Each row comes from the steps of one walk. Every step used is in the known rows, and no mark comes twice. Write the walk behind each row, first mark first.
Known rows
fumu-vatuv: [ 1.814  0.945  2.719  2.855 -1.079 -1.938  3.507  0.349  0.734  0.063
 -0.768  1.806 -1.022 -1.357 -3.220 -1.629  1.708 -0.445  0.596]
fumu-vatuv-benod: [ 1.249  1.253  1.809  4.316  0.067 -1.649  4.037  0.633  1.547  0.713
  1.560  0.489 -0.441 -1.136 -3.648 -3.735  3.609 -2.160  1.079]
viba-vatuv: [ 2.225 -0.311  1.279 -0.794 -2.241  1.371 -2.211 -0.083  1.067 -1.020
 -3.366  1.155  0.111 -3.566  0.904  3.688  0.383 -0.611  0.422]
fonen-vatuv-viba: [ 1.459  2.616 -0.577  1.423  1.317  2.137  1.088  2.346 -0.800 -0.009
  0.742  0.493 -0.109  0.174  0.843  0.897  1.696  0.607  0.194]
fumu-vatuv-benod-fonen-viba: [-2.208 -1.223 -2.904  0.266  1.351 -2.492  3.217 -0.540 -0.183  3.890
  3.346 -1.711 -1.409 -3.253 -3.692 -2.428 -2.718 -1.618 -1.334]
fonen-viba-benod-vatuv-zamid-fumu: [-4.821 -3.712 -3.013 -4.827  1.098  1.035 -1.970 -2.662 -1.032 -0.698
  0.907  1.936  2.551  0.686  4.520  2.288 -4.109  3.725 -3.982]
fumu-fonen-vatuv-viba: [ 4.053  5.221  1.189  3.931  0.312  0.222  1.463  2.992 -0.569  0.916
  1.519 -1.624 -0.488  1.261  0.344 -0.823  3.542 -2.109  2.912]
fumu-fonen-vatuv: [ 2.679  3.837  2.846  4.636  0.058 -0.128  1.028  0.187  0.156  0.622
 -0.207 -0.922 -0.135  1.559 -0.767  0.902  2.078 -1.889  1.051]
benod-fonen-viba-vatuv: [-1.298 -2.835 -3.494 -4.894 -1.088  0.400 -3.007 -1.289 -0.728  2.150
 -1.617 -0.932 -0.763 -5.617  0.991  4.934 -5.744  0.145 -2.090]
viba-vatuv-fumu: [ 0.942 -2.158 -0.334 -3.919  0.181  3.487 -3.167  0.566  1.690 -1.891
 -2.663 -0.279 -1.735  0.636  0.182  2.892  2.165 -0.837  0.033]
vatuv-fumu: [-0.670 -0.864  0.316 -1.985  0.102  1.552 -1.013  0.472  0.860 -2.178
 -0.901  0.003 -1.341  2.849 -1.342 -0.948  1.368  0.128  0.424]
viba-vatuv-benod: [ 1.588  0.101  0.329  0.694 -1.206  1.679 -1.743  0.280  1.782 -0.447
 -1.086 -0.224  0.684 -3.461  0.515  1.472  2.255 -2.443  0.989]
fumu-vatuv-zamid: [ 0.925 -1.686  1.408  0.538 -0.145  0.544  4.684  0.276  1.318 -1.154
  0.553  1.747 -0.194  3.261 -0.519 -2.026  3.824 -0.116  0.505]
fonen-vatuv-viba-benod: [-0.367  0.353 -3.107  1.384  2.247  1.852 -0.711  0.878 -0.517 -0.737
 -0.510 -0.558  2.310  0.256  3.234  2.724 -1.252  0.693 -0.365]
vatuv-benod: [-0.025  1.418  0.902  2.629 -1.196 -0.131  0.438  0.207  0.945 -0.661
  0.535  0.003  1.011 -1.188 -0.948 -2.414  1.594 -1.479  1.215]
zamid-fumu: [-0.505  1.176  3.764  1.072 -0.263 -1.000  0.219  0.048 -1.751 -0.984
 -1.036  3.732 -0.369 -0.686 -1.665 -1.938 -0.401  4.847 -1.119]
vatuv-zamid-fumu-fonen-viba-benod: [-2.830 -1.395 -0.742 -0.950  1.819 -1.904 -0.759 -0.710 -0.775 -0.855
  1.052 -0.030  3.352  4.692  3.771 -2.736 -3.207  3.879 -0.788]
fumu-fonen-viba-benod-vatuv-zamid: [-1.280 -1.391 -3.028 -2.292 -1.906 -0.411 -1.696 -2.229  1.116 -0.064
  1.139 -2.377  3.115  1.013  4.976  2.218 -2.495 -3.536  0.324]

Write each row's walk
[-2.410 -2.638 -2.862 -2.665  3.095  4.156 -0.626 -1.005 -1.167  1.002
  0.117 -1.965 -3.209  2.997 -1.960  3.692 -0.187 -0.079 -2.598] => benod-fonen-vatuv-fumu
[ 0.332 -1.988 -2.148 -1.069 -1.428  1.957 -1.906 -0.972  0.062  1.849
 -0.680 -1.832 -0.965 -5.310 -0.537  3.331  0.223 -3.110  0.112] => viba-vatuv-benod-fonen
[-0.973 -1.107  1.922 -2.679 -1.244  2.454  0.472 -1.339 -1.109 -1.025
  0.912  3.528 -0.664  0.916  1.196  1.011  2.768  2.230 -1.748] => benod-vatuv-zamid-fumu
[ 0.156 -2.573  1.643 -3.060  0.571  3.375 -1.019  0.044 -0.355 -1.835
 -1.514  3.208  0.139  1.645  2.684  1.413  2.654  4.176 -1.515] => viba-vatuv-zamid-fumu
[-0.110 -1.933 -4.144  0.134 -0.074 -1.648  2.009  0.477 -1.471  1.980
  0.242 -1.443 -0.673 -3.465 -1.097  0.295 -1.964 -1.516  1.058] => fumu-vatuv-viba-benod-fonen
[ 2.024  3.890  5.605  3.555 -1.347 -2.906  0.353  0.758 -1.361  0.052
 -0.269  1.681 -0.700  0.283 -2.364 -3.701  1.574  2.070  1.460] => zamid-fumu-fonen
[ 1.747  1.274  1.526  2.442  1.038  2.387  2.133  0.260  0.499 -0.619
  0.921 -1.254  0.753  6.036  2.031  0.498  4.058 -1.596  0.976] => fumu-fonen-vatuv-zamid
[ 0.715  1.128  4.523  2.898  0.881 -2.442  3.540  0.476 -1.041  0.462
 -0.040  4.175 -1.872 -0.663 -4.307 -3.437  1.781  4.005 -1.170] => zamid-fumu-vatuv
[-1.048 -0.597 -0.524 -0.824  3.478  3.951 -0.419  0.103  0.612 -1.229
 -0.256 -0.476 -1.575  4.866 -0.852  1.858  1.950  0.598 -1.923] => fonen-vatuv-fumu
[ 1.259 -0.013 -1.655  2.013  0.180 -1.885  2.148  1.705  0.317 -0.318
 -0.089  0.168  1.011 -1.596  0.009 -1.571  0.358 -0.740  1.834] => fumu-vatuv-viba-benod
[-0.205  1.290 -0.206 -1.776  0.549 -1.484 -1.209  1.256  1.203 -0.295
  1.091 -2.646 -0.983  3.718 -0.935 -3.149 -0.917 -1.175  1.359] => vatuv-fumu-fonen-viba
[-3.224 -0.795 -1.234  0.445  3.338 -2.981  3.250 -0.523 -1.895  4.326
  4.016  0.499 -2.271 -2.469 -4.586 -4.168 -2.581  2.906 -2.864] => zamid-fumu-vatuv-benod-fonen-viba
[-0.093  3.412  3.301  1.340  0.066 -4.087 -0.177  0.675 -1.346  0.974
  1.084  1.126 -0.065  0.097 -1.193 -4.192 -2.474  3.463 -0.056] => zamid-fumu-fonen-viba
[-0.513  1.173  1.449 -2.362 -0.795 -0.658  0.232 -0.616 -0.855  0.933
  2.904  0.770 -0.211  1.653  1.632 -1.246  0.549  0.998 -0.754] => benod-vatuv-zamid-fumu-fonen-viba
[-0.720 -1.064 -1.226 -0.293 -3.271  0.301 -2.720 -2.877  0.490 -0.843
 -2.156  0.437  1.810 -4.335  1.746  4.863 -2.209 -2.587 -0.604] => viba-benod-vatuv
[ 0.105  0.144 -2.368  0.209 -1.110 -0.536 -1.326  1.331 -0.274 -1.790
 -1.168 -0.163  2.489 -1.690  2.539 -0.191 -1.737 -0.004  1.866] => vatuv-viba-benod
[-2.497 -3.275 -3.231 -0.616 -1.638 -0.537 -1.985 -2.704 -1.377  0.150
 -2.398 -1.115  1.181 -3.229  0.522  3.330 -5.381 -0.416 -0.621] => viba-benod-fonen
[-2.031 -0.964 -2.857 -1.687  1.402 -1.733 -3.011 -0.249  1.282 -0.993
 -0.040 -3.613  1.476  3.702  1.288 -1.352 -3.677 -1.203  0.776] => vatuv-fumu-fonen-viba-benod
[ 0.868  3.184  1.485  1.392 -1.874 -3.645 -0.134  0.463  0.536  0.565
  0.442 -1.056  0.905 -0.526 -0.131 -2.527 -2.557 -0.946  1.693] => fumu-fonen-viba
[ 3.491  0.241  1.429 -1.421 -0.992  1.560 -2.895  1.224  1.999 -1.001
 -2.000 -2.497 -2.109  1.617 -0.427  1.165  4.033 -3.495  2.680] => viba-vatuv-fumu-fonen
